Each row was made from one walk, in order. Every step used is in the known rows, and no mark comes twice. Write each row's walk.
In the rows, 128 means zero.
Known rows:
dumim-tuzup-fepa-fise-sazulof: [151 115 139 148 129 187 174 115 192 132  87 155 133 101 114 163  97 135
 134 169 130 113  90  90 160 124]
fise-fepa-tuzup-dumim-lifi-volut-sunuz: [129 168 168 144 125 153 109 124 183  93  93 164 112 123 141 109  65 149
 192  80  58 101 114 129 137 120]
mesu-dumim-tuzup-fepa: [110 111 155 145 120 158 143 122 201 125  61 141 160  68 129 129  68 142
 141 173  85 142 127 116 134 134]
boze-fepa-fise-volut-lifi-dumim: [161 188 155  93 150 149 133  96 141  88  91 128 136 123 203 160  74 128
 173  89 133  80 133  78 110 121]
mesu-dumim-tuzup: [130 116 136 137 122 133 118 122 181 127  69 131 133  76 133 131  92 134
 123 173  70 133 146 119 117 138]
volut-lifi-dumim-tuzup: [163 150 153 121 146 115 106 144 168 134  69 129 129 109 162 149 108 126
 136 122  71  89 172 119 105 109]
boze-viruv: [131 144 104  74 132 150  91 113 163 103  73 155 167  88 135 152  94 136
 129 140  93  90 148  83 102 182]
boze-fepa-fise-volut-sunuz: [130 181 111 104 155 157 127  76 152 136 110 132 137  90 145 143  54 110
 166 140 136 111 116  78 127 136]
volut-fise-fepa-tuzup: [132 128 150 133 157 162 152  98 158 113  88 120 148  83 135 150  98 127
 162 124 113 106 137  92 137 176]
dumim-tuzup-fepa-fise: [157 112 132 150 147 149 147 119 190 147  95 152 155  90 116 138  83 141
 132 176 116 116 100  96 147 115]
boze-fepa-tuzup-dumim-lifi-volut: [163 156 165 131 108 144  73 124 161  38 105 169 130 129 152 130  41 169
 196 107  66  81  92  99 145 112]
tuzup-fepa-fise-volut: [128 146 147 114 159 180 167 100 172 141  88 158 154 101 142 118  91 146
 146 151 155 110  83  77 122 143]
fise-volut-sunuz: [102 176 126  97 163 154 119 104 163 175  81 140 130  85 125 110  96 112
 144 145 112 114 140 101  95 150]
mesu-dumim: [108 146 148 109 121 141 117 119 173 114  53 145 146  92 132 121 105 154
 131 149  74 127 168 111  92 161]
sazulof-fise-volut-sunuz-sefo: [110 171  94  90 218 154 146  83 170 157  70 153 114 107 147  81 103 101
 109 134 142 105 182  97  95  89]
fise-fepa-tuzup-dumim-lifi-volut: [150 152 166 136 120 152 112 124 178  69  82 174 121 130 148 116  80 168
 181  91  74  82  88 124 132 138]
sazulof-fise: [137 161 121  95 163 164 132 112 182 141  48 170 143 104 123 117 152 130
 104 170 111 103 168 100 100 135]
lifi-dumim-tuzup-fepa-fise: [157 125 135 135 137 146 139 141 175 117  70 159 136 118 140 158 102 152
 135 142 104 118 127  99 144 114]
fepa-fise: [155 148 126 112 151 130 120 117 163 138  87 155 140 114 121 130 121 152
 121 153 105 104 140  92 105 146]
volut-lifi-dumim-tuzup-fepa-fise-sazulof: [161 139 182 144 131 180 175 134 186 108  78 140 124 125 164 174 101 135
 149 109 112 101 134  91 147  91]
boze-fepa-fise: [160 161 105 106 135 133 109  93 154 107  92 150 158 100 127 160  75 142
 152 154 119  94 126  84 124 150]
fepa-fise-volut-lifi-dumim-tuzup: [176 145 162 127 167 139 144 122 157 134 104 119 106 122 198 141 108 118
 134 112 114  96 125  93 119  92]
mesu-dumim-lifi: [132 138 137 128 107 135  89  96 192 116  53 156 148 108 164 103  99 155
 118 134  49 116 173 100  99 142]
lifi-volut-sunuz: [110 195 128 115 158 124 103 145 146 148  88 161  96 112  85 111 100 129
 174 134  84 133 157 125 106 128]
lifi-volut-fise: [130 165 142 131 169 126 122 137 126 128  95 148 100 123 116 126 124 139
 179 120 106 151 161  91 130 145]

Which walk is each row?
[160 125 175 152 173 166 178 101 191 161 121 123 150  82 168 118  65 114
 149 148 142 105  79  85 140  91] -> dumim-tuzup-fepa-fise-volut-lifi
[165 135 175 147 149 142 149 139 183 124  87 137 144 115 166 150  88 141
 148 117  97 105 143  98 136  83] -> volut-lifi-dumim-tuzup-fepa-fise
[134 134 127 121 131 145 121 146 177 123  44 161 146 101 129 157  96 146
 142 150  94 113 136 116 129 133] -> lifi-dumim-tuzup-fepa
[132 184 169  85 158 144 126 124 152 126  62 134 129 118 186 129 115 132
 151  96 110  83 158 100  80 137] -> fise-volut-lifi-dumim
[150 143 147 115 117 130  79 115 197 121  52 178 166 120 159 115 101 175
 127 120  58  89 149  96 103 137] -> tuzup-dumim-lifi
[124 144 146 119 144 169 148 108 153 131  68 137 124 110 127 163 133 131
 145 129 117 128 172  71 130 169] -> volut-fise-sazulof
[131 152 155 142 164 156 155 122 133  94 107 131 101 107 121 139 101 129
 197 107 117 123 117 105 148 162] -> lifi-volut-fise-fepa-tuzup
[156 155 131 151 155 121  94 113 145 127  97 159 102 142 146 107 119 139
 165 105  82 140 167  80 136 123] -> dumim-lifi-volut-fise
[148 129 138 127 149 169 157 122 166 123  80 151 123 118 164 148  98 137
 140 138 139 118  91  89 143 118] -> lifi-dumim-tuzup-fepa-fise-volut
[124 173 124 129 164 139 150 112 134 129  77 148 107 109 121 143 113 128
 192 105 126 144 144 109 134 174] -> lifi-volut-fise-fepa
[156 135 162 122 130 194 141  92 219  86  50 174 160 113 178 115 116 152
 121 117  85  69 124 103 130 126] -> sazulof-fise-fepa-tuzup-dumim-lifi
[135 145 134 110 137 158 136 108 172 113  73 141 154  82 113 141  93 138
 148 147 107  70 108 122 109 181] -> fise-fepa-tuzup
[124 149 119 120 160 146 148  89 159 146  59 136 154  84 134 155 112 125
 156 120 122 126 163  97 123 191] -> volut-fise-fepa
[146 149 169 147 143 126  96 130 158 105  86 168 114 149 165 112 108 167
 177  80  67 144 160  80 143 117] -> tuzup-dumim-lifi-volut-fise
[152 166 112 150 152 133 123  89 153 128  79 159 109 127 151 124 110 129
 179  88 102 134 149 100 140 154] -> dumim-lifi-volut-fise-fepa
[134 114 206 162 149 177 191  98 199 131 112 110 146  77 193 111  55 123
 153 137 119 133  97  89 140  88] -> mesu-dumim-tuzup-fepa-fise-volut-lifi
[126 104 168 158 108 197 187 113 200 101  79 142 128  94 138 157  87 142
 136 159 109 145 109  92 159 122] -> mesu-dumim-tuzup-fepa-fise-sazulof
[132 158 135 141 162 120 103 113 175  82  94 166 106 138 148  93  35 156
 181  56  73  84 139 133 126  88] -> fise-fepa-tuzup-dumim-lifi-volut-sunuz-sefo
[132 128 189 108 130 151 110 148 176  90  80 150 159 103 128 131  91 177
 143 139  75  80 119 103 111 144] -> fepa-tuzup-dumim
[122 168 150 128 151 162 150 132 129 112  86 149  78 133 112 151 135 132
 179 111 120 148 152  83 142 150] -> lifi-volut-fise-sazulof
[141 158 150 145 139 138 125 106 166 104  69 169 122 134 171 130 101 156
 192  64  90 138 143  99 147 149] -> tuzup-dumim-lifi-volut-fise-fepa
[159 144 143 164 149 151 127  99 153  94 109 143 103 125 150 120  96 130
 183  92  92 112 123  93 154 139] -> dumim-lifi-volut-fise-fepa-tuzup
[148 132 209 158 121 180 129 135 160  55 108 154  87 156 163 136 107 164
 182  75  74 120 126  70 168 109] -> fepa-tuzup-dumim-lifi-volut-fise-sazulof
[139 150 133 106 157 193 165  99 187 109  60 152 144  90 128 128 131 121
 122 157 122  76 125 113 119 151] -> sazulof-fise-fepa-tuzup
[150 129 161 126 111 159 110 101 204  89  64 162 168 105 164 128  78 167
 145 107  69  63 107 110 121 155] -> fise-fepa-tuzup-dumim-lifi
[142 179 163  94 144 123 106 142 159 122  53 143 142 121 160 140 117 145
 146  99  77  83 194 110  79 132] -> volut-lifi-dumim
